Known rows, with every step that occurs
rutog > zilomik > gabo > dofopin > segob > lumop: [  8   1 -13 -36  18   4  27   4 -14  -4 -14  14 -11   9  -6  -5   5  -1
 -17 -10  -1 -14  -3  -5  20  22 -12  20]
zilomik > gabo > dofopin > segob > saku > rutog: [  3  23 -25 -28  13  -8   5  19  -7   0 -26  -2 -18 -11 -14   7  15  -7
   5  -8   3  -4 -20 -16  30   5 -17  12]
gofa > zilomik > gabo > dofopin > rutog > saku: [ 12 -25 -31 -73  25  58  -6   5 -14   1 -25   2  -4  -1   3  18   9  -1
   8 -13   5  -4 -16  -5 -19  -6 -14  17]
gabo > dofopin > segob > lumop: [ -1   6 -21  -9  10   2   8 -11  -8  -3 -14   9  -8   1  10  -4   3  -5
 -14  -3  -1  -7 -23  10  23  23   0  24]
dofopin > rutog: [ -7 -17  -1 -26   8  22   1  -2  -5  -1  -4   4  -4  -3  -6   2   5   1
   8  -3   1  -9  -8   3   2   0  -6  -2]
saku > segob: [ -2  -4   5   8   4  -9   6 -11   2   5  -6  11   0   1 -11  -1 -12  -5
   9  -1   3   3  -6  10   9  -2   6  -6]
gabo > dofopin > segob > saku > rutog > nekav: [ -3  35 -19 -21   9 -10   6   3  -5  -2 -16   9 -11  -4 -13  23   8 -10
   8  -2   1  -9 -15   9  15  12 -24  18]
nekav > rutog > dofopin > segob > saku: [ 11  21   4   0   4   9  10   5  -3 -13  -7  -4  -3 -17  -1  10   3  -2
  -5   0  -1 -18  -8   1  39  49 -12  -6]
zilomik > gabo: [  2  -9 -11 -16   2   4   4   5  -1   1  -5  -2  -2   2  -6  -5   4   2
  -5  -6   1  -1   2 -14   0   3  -6  -4]
gofa > zilomik: [ 12  12  -9 -11  -3  13   1 -12   5   2  -6   2   2  -2   2   8  -3  -2
   2   1   3   3  -7   2  -3  -4  -1  -7]
dofopin > segob > lumop: [ -3  10  -6   7  -2  -2  13  -6  -4  -3  -7   8  -6  -1   5   3  -1  -3
 -24   2  -1  -7 -17   9  24  17   0   2]
lumop > gofa > zilomik > gabo > dofopin: [ 14 -11 -50 -50   9  13  -6 -13  -4   1 -16  -9  -6  10  14  -9   8   0
   7 -23   1   9 -10 -24  -4  -5 -12   2]
saku > segob > lumop > gofa: [ -8  -8 -13   1   5 -11   9 -27  -4   1  -3   4  -2  22   5  -8 -11  -2
  -8 -15  -4   5  -6   0  22  -5   2  -5]
dofopin > segob > saku > rutog > zilomik > gabo: [  6  28   6 -23   8 -10  22  33  -9   0 -15   3 -18  -7 -30  22   7  -3
  -4  -2   0 -10   3 -19  27   1 -21  -5]
lumop > gofa > zilomik > gabo > dofopin > segob: [ 16  -9 -48 -45   5  11  -7  -8  -7   2 -23  -2 -14  -6  13   0   6  -4
  -4 -18   3   4 -22 -24  10   1 -10  -5]
saku > segob > lumop > gofa > zilomik: [  3   5 -21 -10   2   4  11 -40   1   4 -10   6  -1  22   8   1 -12  -5
  -5 -14  -1   7 -12   2  18  -6   1 -10]
gabo > dofopin > rutog > zilomik > gofa: [-12 -28  22 -40  28  16   3  10 -16  -1 -12  15  -4   2 -16 -16   6   6
  25  -5   4 -16   0   1  -6  13 -12  22]
gabo > dofopin > segob > lumop > gofa: [ -6  -8 -31 -15   8  -6   2 -14 -13  -3 -11   0 -12   9  24  -9   4  -3
 -15 -13  -5  -2 -20  -4  24   8  -5  15]
nekav > rutog > dofopin > segob > lumop: [  8   8  -9   0  -1  18  19 -23  -7 -12  -1   2  -2  -8  10   3   6  -2
 -18  -6  -2 -19  -1   5  28  55  -2   2]
nekav > rutog > saku > segob > lumop > gofa: [ -2 -12 -15   4   4  11   7 -28 -14  -2   4  -2   5  24  19  17  -9   0
  -9 -14  -5   3   1   7  13  -8  -2   2]
gofa > zilomik > gabo > dofopin > rutog: [ 12 -19 -38 -69  19  37   2 -13  -5   1 -23   5  -7  -2  -5  -3  11  -1
  17 -17   7  -5 -15  -6  -1   7 -13  10]
saku > segob > lumop: [ -7   4  -1  10   5  -6  17 -23   1   2  -8  12   1  15  -6  -4 -12  -5
  -5  -4   1  -1  -8  16  23   8   6   3]
rutog > dofopin > segob > lumop: [  4   4  -6  -9   5  11  14  -4  -7  -8  -8   5  -6 -10   7  -5  -1  -6
 -23  -6  -1 -18 -10   0  15  35   3   6]
gofa > zilomik > gabo > dofopin > segob: [ 18   4 -34 -37   8  17   3  -3  -2   2 -27   6 -11 -13  -1   4   5  -5
  -1  -7   7  -1 -23 -10   8  12  -7   2]

Rows
[ 10  -4  -5  -5   0  18   8 -13  -2  -8   6  -5   6  -7   6  -4   6   1
   4  -7  -1 -10  17  -4   4  38  -4  -1]	nekav > rutog > dofopin
[  8   6 -42 -28   5   9   3 -26  -8  -2 -18   2 -10   7  26  -2   1  -5
 -13 -13  -2   1 -29  -4  20   6  -7   9]	gabo > dofopin > segob > lumop > gofa > zilomik
[  0  25  10   6   2  -9   2  16   2  -4 -14   1  -8  -9  -9  13  -5  -2
 -10   6   0  -6 -25   5  35  12 -10  -3]	dofopin > segob > saku
[ -5  38  -4  -7   0 -11  11  -1   2  -1  -1   2  -1  10 -18  23   5  -5
   7  -4  -3  -1   5   6   4  -1 -23   9]	segob > saku > rutog > nekav
[ -5 -26   2 -27  14  40 -11  14 -16   0  -7   1  -2  -2   2  22   0   1
   0   0   0  -7  -8   9 -17 -13  -6  11]	dofopin > rutog > saku
[ -6  -2 -16   0  -5  -7   2 -12 -10  -3  -3  -1 -10   7  16   2  -3  -1
 -26  -9  -5  -4 -20  -5  23   5  -2  -6]	dofopin > segob > lumop > gofa
[ -4  15 -13  -9  -4  -3   9 -13   1   3   5   7   1   4 -10  18   6  -6
  10  -4   0   0  14   3 -19  -6 -12   8]	saku > rutog > nekav
[-15 -34 -10 -27  19  27   1 -11 -20   2  -9   6  -4  20  10  12  -8  -2
  -6 -14  -3  -5 -14  11   5 -13  -4   6]	dofopin > rutog > saku > segob > lumop > gofa
[ -2 -15 -41 -34  11   0   5  -9 -15  -4 -16  -1 -14  12  15 -14   8  -1
 -20 -21  -4  -3 -18 -18  25  14  -9  10]	zilomik > gabo > dofopin > segob > lumop > gofa
[  9  -1 -23 -17  -4   9  -6 -15   0   2  -3  -8  -2   8  14   5  -1  -1
  -2 -10  -1   8  -5 -14  -4 -12  -5 -13]	lumop > gofa > zilomik
[-11 -19   4 -18  20  34   9  -8 -16   1 -11  15   0  11  -5  16 -10  -4
  -6  -4   1  -9 -17  23   6  -9   0  14]	dofopin > rutog > saku > segob > lumop
[ 10   3 -37 -28  -4  10   9 -16  -4  -1 -15  -2 -11  10  11   8   1  -3
 -27 -16  -1  -1 -21 -17  21   1  -9 -13]	dofopin > segob > lumop > gofa > zilomik > gabo
[  1  -1   0  11   6  17  14 -25  -9  -2   0   8  10  15   6  20  -8  -2
  -7  -3  -1   1  -1  17  14   4   2   9]	nekav > rutog > saku > segob > lumop
[ -3 -23 -29 -65  19  27   5 -11  -9  -4 -11  13  -3   8 -11  -2  12   0
  14 -19   0 -14  -3   7 -15  20 -24  20]	zilomik > gabo > dofopin > rutog > nekav
[  3  37  17  -6   5 -13  19  27  -7   0 -10   4 -15  -8 -26  26   2  -6
   1   6  -1 -11  -1  -6  26   4 -17  -2]	dofopin > segob > saku > rutog > zilomik
[ -3  33   0   0   1 -14   5  13   0   1  -7  -7  -7   0 -11  13   7  -3
   9  -2   1   1  -2  -4  19  -5 -10   1]	segob > saku > rutog
[ -8 -34  -7 -39  29  34  -7   1 -17   4 -19  15  -4  -2  -3  11  -5  -5
  20  -6   4  -6 -20  16  -7 -11  -3  23]	gabo > dofopin > rutog > saku > segob
[  5  -4   2  -8   5  10   1  10  -6  -5  -8   3  -7 -24   3   0  -1  -5
  -8  -1   1 -15  -9  -4   3  27   3  -1]	rutog > dofopin > segob
[  5   5  -9  -7   1   8   4  12  -8  -1  -6  -1 -13 -29  -4   5   5 -10
  -2  -3   3 -11  -1 -12   0  16   2  -2]	saku > rutog > dofopin > segob
[ 10  -5 -52 -47  10  13   9 -25  -5  -1 -14  -6  -5  24  19 -12  10   0
  -7 -29  -1   6  -7 -19  10   1 -11  11]	segob > lumop > gofa > zilomik > gabo > dofopin
[-11 -24 -13 -35  32  33   4 -14 -20   0 -18  17  -2  12   3   7  -5  -5
   5  -9   1  -8 -22  22   5   1  -2  32]	gabo > dofopin > rutog > saku > segob > lumop
[  2  26  -2 -12  10   1   8  15  -3  -5  -7  -8  -7 -10 -10   2   7  -4
   9  -8   0  -7   6 -10  14  16 -10   4]	segob > saku > rutog > dofopin
[  5  33   1 -23  17 -14  14  24 -10  -1 -15   6 -17  -6 -20  16   7  -7
  10   1   1 -10  -6  -3  27   7 -19  18]	gabo > dofopin > segob > saku > rutog > zilomik
[ -4   5  28   2   7  -6  11  16  -9   4   3   6  -3  -2 -22  -4   5   3
  15   1   4  -3  23 -13 -13  -3  -5   4]	saku > rutog > zilomik > gofa
[  8 -10  -8 -43  19   3  16  12  -9  -2  -8   6  -6   8 -10  -8   8   3
   8 -12   1  -5  13 -14  -4   9 -12  17]	rutog > zilomik > gabo > dofopin
[ -2 -19   0 -53  26  19  10   4 -15  -3  -8  11  -6   5 -10  -3   8   2
  18  -6  -1 -14   6   2  -1   6 -14  20]	gabo > dofopin > rutog > zilomik
[ -2 -29 -27 -58  21  27   1   0 -11  -1 -16   4  -8   0  -6 -10  15   2
  13 -15   3  -9 -11  -7   2  10 -12  14]	zilomik > gabo > dofopin > rutog
[ -8 -19 -19 -50  17  21   3 -17  -8  -3  -6  14  -1   6  -4   2   8  -2
  17 -11  -1 -12  -1  18 -13  17 -19  23]	gabo > dofopin > rutog > nekav
[ -5 -40 -18 -55  32  36  -4   6 -19   3 -23  12  -6   1  -9   9  -1  -4
  18 -14   6  -5 -16   1  -8  -7  -7  19]	zilomik > gabo > dofopin > rutog > saku > segob
[  2  14 -17  -9   4  11  18  -3 -11  -4  -7   2 -11 -13   1   3   6 -10
 -14  -6   0 -13  -3  -6  12  25   3  10]	saku > rutog > dofopin > segob > lumop
[  0 -35 -23 -62  28  46  -9  18 -20  -1 -17   2  -6   2   4   8  11   1
   7 -14   3  -7 -11  -2 -17  -6 -12  23]	zilomik > gabo > dofopin > rutog > saku
